Known rows, with every way that one mark hangs from another
Q_463{Q_543{Q_59 Q_950}}: [-0.95  2.30 -4.00  1.02  2.89 -0.98  7.10 -0.26 -0.37  2.21  3.30  0.94
 -5.64  0.19 -0.16 -2.65 -1.34 -0.80 -0.62 -4.36 -2.62 -1.20 -4.19 -1.53]
Q_102{Q_543{Q_59 Q_950{Q_513{Q_90}}}}: [ 0.26  1.89 -4.04  0.39  2.64 -1.07  3.28 -0.79 -0.88  2.65  1.08  0.51
 -6.65 -2.51 -0.86 -2.00 -0.70 -1.56  2.21 -0.73 -2.94 -2.07 -5.13  1.57]
Q_102{Q_513{Q_90 Q_950{Q_543{Q_59}}}}: [-0.22  3.28 -5.31  0.64  3.07  0.46 -3.72 -1.38 -2.12  4.89  1.00 -0.10
 -3.61  3.51  0.18 -2.07  1.57 -4.97  3.15  1.23 -1.51 -1.13 -1.68  2.97]
Q_59{Q_543{Q_950}}: [ 0.70  1.14 -4.94 -0.04  3.21  3.55  0.39  2.15  0.47  2.75  4.85  0.52
 -2.06 -0.23 -0.54 -1.14 -1.66 -1.81  1.20 -0.46 -1.40 -1.21 -3.06  0.24]
Q_90{Q_871}: [-1.36  2.56 -6.69 -0.64  3.40  1.87  0.90 -1.35 -1.64  2.12  3.39 -1.42
 -0.92 -1.20  0.16 -1.69 -3.95 -4.11  1.80  0.07  0.99 -0.79 -0.87  1.74]
Q_657{Q_90{Q_871}}: [-1.87  2.28 -4.42 -0.17  3.37  5.39 -0.35 -1.25 -1.70  1.85  2.36  0.18
  0.97  0.77  1.49 -1.50 -4.76 -3.93  1.66 -0.13 -1.20 -0.86 -0.96  2.89]
Q_950{Q_513{Q_90 Q_102} Q_543{Q_59}}: [ 0.64  3.19 -3.17 -1.87  2.67 -3.15 -0.54 -3.59 -0.05  2.77 -0.77 -0.48
 -1.42  0.34 -0.30 -3.27 -1.40 -4.04  4.80  2.23 -3.86 -2.10 -1.87  4.21]
Q_463{Q_543{Q_59 Q_950{Q_513{Q_102}}}}: [-0.53  2.75 -2.54 -0.14  2.83 -2.10  5.58 -1.71 -0.04  0.82  1.08  0.42
 -5.61  0.97 -1.15 -3.37 -1.14 -0.17 -0.33 -3.21 -2.43 -1.39 -3.91 -0.29]
Q_186{Q_90}: [-0.70  2.91 -3.73 -0.56  3.26  1.37 -0.41 -1.49 -1.07  2.05  3.04  1.02
  1.38 -1.15  3.22  0.47 -2.19 -4.41  0.93 -0.39 -0.71 -1.26 -1.67  1.06]
Q_513{Q_90 Q_102{Q_543{Q_59}}}: [-2.67  2.99  3.69  2.16  2.83  1.24  3.96  0.15  0.53  0.58  0.80  0.41
 -6.27  2.30 -1.09 -1.00  0.13 -2.43  2.48 -0.86  1.26 -1.90 -3.01  3.51]
Q_950{Q_513{Q_90{Q_871} Q_102} Q_543{Q_59}}: [-0.55  3.91 -4.80 -1.18  2.74 -3.67  0.04 -3.74 -1.04  1.70 -1.02 -0.13
 -1.52 -0.52 -2.06 -3.61 -3.14 -4.40  5.20  2.53 -2.81 -2.06 -0.99  4.16]
Q_59{Q_543{Q_950{Q_513{Q_90{Q_871}}}}}: [-0.80  1.83 -6.72 -0.29  2.96  2.82 -3.06  1.45  0.45  2.29  2.54  0.62
 -2.23 -0.71 -2.01 -1.50 -3.79 -1.76  2.12  0.96 -1.01 -1.41 -2.35  1.10]
Q_59{Q_543{Q_950{Q_513{Q_90 Q_102}}}}: [-0.02  1.82 -2.58 -0.45  2.90  2.97 -2.66  1.40  1.71  1.56  2.06  0.38
 -2.46  1.47 -1.40 -1.41 -1.93 -1.06  1.91  0.67 -0.82 -1.54 -2.80  1.78]
Q_59{Q_543{Q_950{Q_513{Q_102}}}}: [ 1.11  1.44 -3.47 -1.09  3.15  2.39 -0.96  0.61  0.79  1.52  2.57  0.00
 -2.00  0.36 -1.33 -1.89 -1.49 -1.16  1.60  0.79 -1.12 -1.35 -2.83  1.41]
Q_102{Q_513{Q_950}}: [ 0.70  2.58 -4.88 -0.62  3.54  2.56 -3.85 -1.64 -2.47  4.21  1.93 -1.84
 -2.90  3.45  1.38 -1.67  2.10 -4.01  0.91  0.75  0.51 -0.44 -1.64  2.61]
Q_950{Q_513}: [ 1.43  1.63 -6.05 -3.88  3.16  1.03 -3.83 -3.08 -0.66  4.57  1.37 -2.58
 -0.40 -0.97  2.73 -1.77 -1.98 -3.11  1.39  1.58 -1.90 -0.94 -2.25  2.92]
Q_950{Q_513{Q_90 Q_102{Q_543}}}: [-1.20  3.08  1.00 -1.21  2.94  0.90 -3.83 -1.98  0.72  1.34 -0.95 -1.46
 -4.27  2.21  0.25 -1.76 -0.83 -2.18  2.16  1.55  0.01 -1.59 -2.25  4.40]
Q_513{Q_90 Q_102{Q_543{Q_59}} Q_950}: [-2.05  5.07  6.34  1.98  2.96  1.00  3.26  0.56 -0.98 -1.80  0.39  0.92
 -6.30  4.85 -1.86 -1.13  2.56 -3.15  2.35 -0.43  2.01 -1.71 -1.84  2.62]
Q_463{Q_543{Q_950{Q_513{Q_90{Q_871}}}}}: [-2.87  3.61 -4.43  0.06  2.89 -0.27 -1.19 -0.78  1.06  0.70  1.22  0.08
 -5.08  2.40 -0.74 -3.09 -3.71 -0.70 -0.22 -2.29 -1.78 -1.02 -2.55 -0.37]
Q_871{Q_90}: [ 0.00  0.75 -2.53 -0.29  3.14  3.14 -4.08 -0.04 -0.16  4.48  2.76  1.05
 -0.96  1.82  4.29 -0.54 -1.98 -4.21  1.46 -0.60 -2.40 -1.29 -1.20  1.14]
Q_102{Q_543{Q_950{Q_513}}}: [ 1.21  2.12 -3.63 -0.98  3.12 -0.36  0.10 -1.28 -0.42  1.66  1.83 -1.08
 -5.32 -1.01  0.03 -2.47 -0.39 -1.60  1.55  0.04 -2.63 -1.62 -4.27  1.53]
Q_463{Q_543}: [-1.93  2.71 -2.14 -0.03  3.38  1.09  1.11 -0.71 -0.57  2.94  3.29 -0.78
 -4.21  2.39  1.76 -2.23 -0.83 -2.05 -1.14 -2.68 -1.22 -0.59 -2.01  0.03]

Rows
[-0.81  2.78 -0.58 -2.37  2.82  1.62 -4.57 -2.21  1.80  1.83 -0.53 -1.98
 -1.62  2.89  1.51 -1.52 -2.00 -2.40  2.02  1.56 -0.12 -1.29 -1.74  4.26] : Q_950{Q_513{Q_90 Q_102}}
[ 2.18  3.90 -3.67 -1.56  3.29 -1.62  2.80 -1.70 -3.30  2.13  3.21 -0.12
 -0.74  0.89  0.51 -2.53  1.45 -5.53  3.28  0.69 -2.97 -1.28 -1.10  1.04] : Q_513{Q_950{Q_543{Q_59}}}
[-0.08  4.36 -2.02 -0.28  2.83 -0.41 -0.37 -0.24 -1.35  2.27  2.11  0.83
 -1.79  2.96  0.46 -1.61  0.36 -5.51  3.76  0.68 -2.73 -1.54 -1.07  1.61] : Q_513{Q_90 Q_950{Q_543{Q_59}}}
[-3.09  3.99 -2.84  2.82  3.46  1.86 -4.33 -0.35 -3.46  2.35  0.26 -0.26
 -7.70  3.49 -2.06 -1.77  1.60 -3.85  2.05  1.12  1.82 -1.07 -1.55  3.23] : Q_102{Q_513{Q_90{Q_871} Q_950} Q_543}
[-1.55  5.19 -3.98  0.62  2.93 -0.93  0.45 -0.44 -2.51  0.79  1.85  1.15
 -1.67  1.91 -1.72 -2.10 -1.61 -5.85  4.45  1.03 -1.38 -1.51  0.05  1.41] : Q_513{Q_90{Q_871} Q_950{Q_543{Q_59}}}
[-1.01  2.28 -3.82  0.10  2.97  2.66 -2.09  1.29  1.08  0.49  1.87  0.70
 -2.48  0.72 -2.79 -1.77 -3.34 -1.34  2.21  0.91 -0.01 -1.45 -2.14  1.66] : Q_59{Q_543{Q_950{Q_513{Q_90{Q_871} Q_102}}}}
[-2.67  2.52 -5.62  3.31  3.08  1.45 -2.66 -0.06 -0.51  2.53  0.82 -0.05
 -8.48  1.70 -2.38 -2.22 -0.85 -2.04  2.14 -0.21  0.30 -1.50 -3.70  2.58] : Q_102{Q_513{Q_90{Q_871}} Q_543{Q_950}}
[-0.94  3.23 -1.28 -0.74  3.07 -0.76  0.86 -1.50  1.47 -0.25  1.24 -0.67
 -4.77  3.35 -0.15 -3.50 -1.26 -0.08 -0.73 -2.44 -1.93 -1.02 -2.97 -0.03] : Q_463{Q_543{Q_950{Q_513{Q_102}}}}
[ 0.33  2.66  1.53  1.16  3.09 -0.51  7.86 -0.86 -0.10 -0.85  2.01 -0.05
 -5.83  0.56 -1.74 -2.27  0.83 -1.52  2.04 -1.61  0.00 -1.82 -4.00  1.89] : Q_513{Q_102{Q_543{Q_59 Q_950}}}
[-4.27  3.81  1.62  3.00  2.92  0.57  4.70 -0.18 -0.65 -0.63  0.43  0.77
 -6.33  1.10 -3.16 -1.46 -1.94 -2.90  3.00 -0.55  2.59 -1.91 -1.97  3.39] : Q_513{Q_90{Q_871} Q_102{Q_543{Q_59}}}
[ 2.85  2.13 -8.73 -3.45  3.00 -3.82  0.17 -4.40 -2.59  5.64  1.11 -1.11
 -0.33 -3.45  1.11 -3.42 -1.52 -4.59  4.18  2.27 -5.81 -1.68 -2.29  2.94] : Q_950{Q_513 Q_543{Q_59}}
[ 1.07  1.45 -7.04 -1.36  2.24 -0.31  2.51 -1.14  0.97  3.28  1.17  0.30
 -2.92 -2.19  0.20 -1.64 -3.01 -1.58  2.28 -0.87 -3.23 -1.87 -4.87  1.23] : Q_543{Q_59 Q_950{Q_513{Q_90}}}
[-0.11  2.58 -4.94 -0.39  2.34 -0.99  4.25 -1.56  1.09  0.17  0.06  0.48
 -3.33 -0.97 -2.29 -2.32 -3.85 -1.37  2.81 -0.68 -1.12 -1.95 -3.80  1.78] : Q_543{Q_59 Q_950{Q_513{Q_90{Q_871} Q_102}}}
[ 1.03  2.41 -7.44 -2.41  2.63 -2.89 -2.14 -3.16 -1.04  5.53  0.34 -0.41
 -1.11 -1.87  0.96 -2.74 -2.24 -4.59  4.47  2.25 -5.46 -1.93 -2.25  3.36] : Q_950{Q_513{Q_90} Q_543{Q_59}}
[ 0.83  2.10 -3.64 -0.93  2.27 -0.64  3.78 -1.42  1.85  1.01  0.23  0.32
 -3.31 -0.33 -0.88 -2.04 -2.48 -1.14  2.45 -0.86 -1.94 -2.00 -4.49  1.87] : Q_543{Q_59 Q_950{Q_513{Q_90 Q_102}}}
[ 2.00  2.40 -3.04 -2.58  2.88  0.38 -0.27 -2.15  2.35 -0.17  1.19 -1.68
 -1.70  1.57  0.37 -2.66 -1.89 -1.17  1.57  0.00 -1.60 -1.38 -3.39  1.82] : Q_543{Q_950{Q_513{Q_102}}}
[ 0.64  0.96 -6.46  2.35  3.13 -0.50  3.91 -1.21 -2.56  4.58  1.75  0.03
 -8.52 -1.64 -1.54 -2.42  1.79 -1.75  1.72 -1.10 -1.57 -1.70 -5.54  1.99] : Q_102{Q_513 Q_543{Q_59 Q_950}}
[-2.82  3.55 -3.99  3.54  3.20  0.44  0.32 -0.60 -4.88  3.44  0.06  0.88
 -8.51  0.82 -3.03 -1.78  1.69 -3.86  2.56  0.41  1.42 -1.41 -2.50  2.87] : Q_102{Q_513{Q_90{Q_871} Q_950} Q_543{Q_59}}
[-0.02  2.46 -2.80 -0.37  2.90  0.27 -1.45 -0.59  0.52  1.60  1.27 -0.58
 -5.85  0.04  0.01 -1.97 -1.03 -1.60  1.80  0.09 -2.28 -1.73 -4.22  1.94] : Q_102{Q_543{Q_950{Q_513{Q_90}}}}
[-2.09  6.23  1.41  1.15  3.01 -1.40  2.57 -0.93 -1.26 -2.56  0.43  1.02
 -2.31  4.64 -3.38 -2.63 -0.72 -5.10  4.63  0.91  0.72 -1.67  0.55  2.56] : Q_513{Q_90{Q_871} Q_102 Q_950{Q_543{Q_59}}}
[ 1.49  3.20 -5.85 -0.78  3.62  0.44 -4.38 -2.43 -2.74  4.26  1.96 -1.51
 -2.28  3.57  0.88 -2.83  2.38 -5.02  2.44  1.69 -1.49 -0.68 -1.11  2.79] : Q_102{Q_513{Q_950{Q_543}}}
[-2.19  3.43  4.14  1.82  2.82  1.81  1.18  0.84  2.97 -1.71  1.15 -0.03
 -6.25  4.64 -1.05 -1.53 -0.36 -1.41  2.20 -1.07  0.81 -1.84 -3.24  2.79] : Q_513{Q_90 Q_102{Q_543{Q_950}}}
[-0.34  2.23 -5.29 -0.41  2.79 -2.01  4.48 -1.59 -0.60  2.58  1.75  0.47
 -5.28 -0.57 -0.24 -3.13 -1.73 -0.46 -0.47 -3.23 -3.43 -1.30 -4.20 -0.83] : Q_463{Q_543{Q_59 Q_950{Q_513}}}
[-0.23  4.85 -1.00 -0.83  3.01  0.75 -4.12 -0.01 -0.30  1.41  2.34 -0.09
 -1.13  5.10  1.24 -1.70  0.25 -5.38  3.55  1.22 -2.21 -1.26 -0.34  1.89] : Q_513{Q_90 Q_950{Q_543}}
[-3.79  3.89  0.68  0.98  2.97  2.84 -0.13 -0.31  1.74 -1.05  1.07 -0.56
 -2.39  3.93 -1.18 -1.30 -3.66 -3.23  2.52 -0.13  3.15 -1.25 -0.53  3.40] : Q_513{Q_90{Q_871} Q_102}
[-2.00  3.61 -0.41 -0.07  2.86 -0.16 -0.66 -0.82  2.42 -0.19  0.65 -0.22
 -5.37  4.41 -0.20 -3.07 -1.99 -0.11 -0.43 -2.47 -1.68 -1.19 -2.93  0.27] : Q_463{Q_543{Q_950{Q_513{Q_90 Q_102}}}}
[-0.58  5.36  3.26  0.39  2.89 -0.78  1.92 -0.60 -0.11 -1.18  0.85  0.75
 -2.34  5.65 -1.13 -2.21  1.35 -4.79  4.10  0.68 -0.55 -1.71 -0.56  2.68] : Q_513{Q_90 Q_102 Q_950{Q_543{Q_59}}}
[-3.80  4.23  2.08  2.70  2.92  1.31  1.81  0.56  1.93 -3.06  0.80  0.43
 -6.18  3.59 -3.28 -2.03 -2.54 -1.90  2.74 -0.75  2.13 -1.84 -2.09  2.55] : Q_513{Q_90{Q_871} Q_102{Q_543{Q_950}}}
[-1.80  3.04 -1.68  0.62  2.60 -1.47  4.06 -1.01  1.04  0.81  0.54  0.86
 -6.01  1.84 -1.21 -2.97 -1.78 -0.08  0.01 -3.24 -2.27 -1.54 -3.91 -0.01] : Q_463{Q_543{Q_59 Q_950{Q_513{Q_90 Q_102}}}}
[-2.86  3.26  4.68  1.59  3.01  2.35  0.08  0.26  1.61 -0.12  0.95 -0.52
 -5.72  4.36 -0.24 -1.12  0.08 -2.42  2.07 -0.28  1.56 -1.61 -2.22  3.65] : Q_513{Q_90 Q_102{Q_543}}
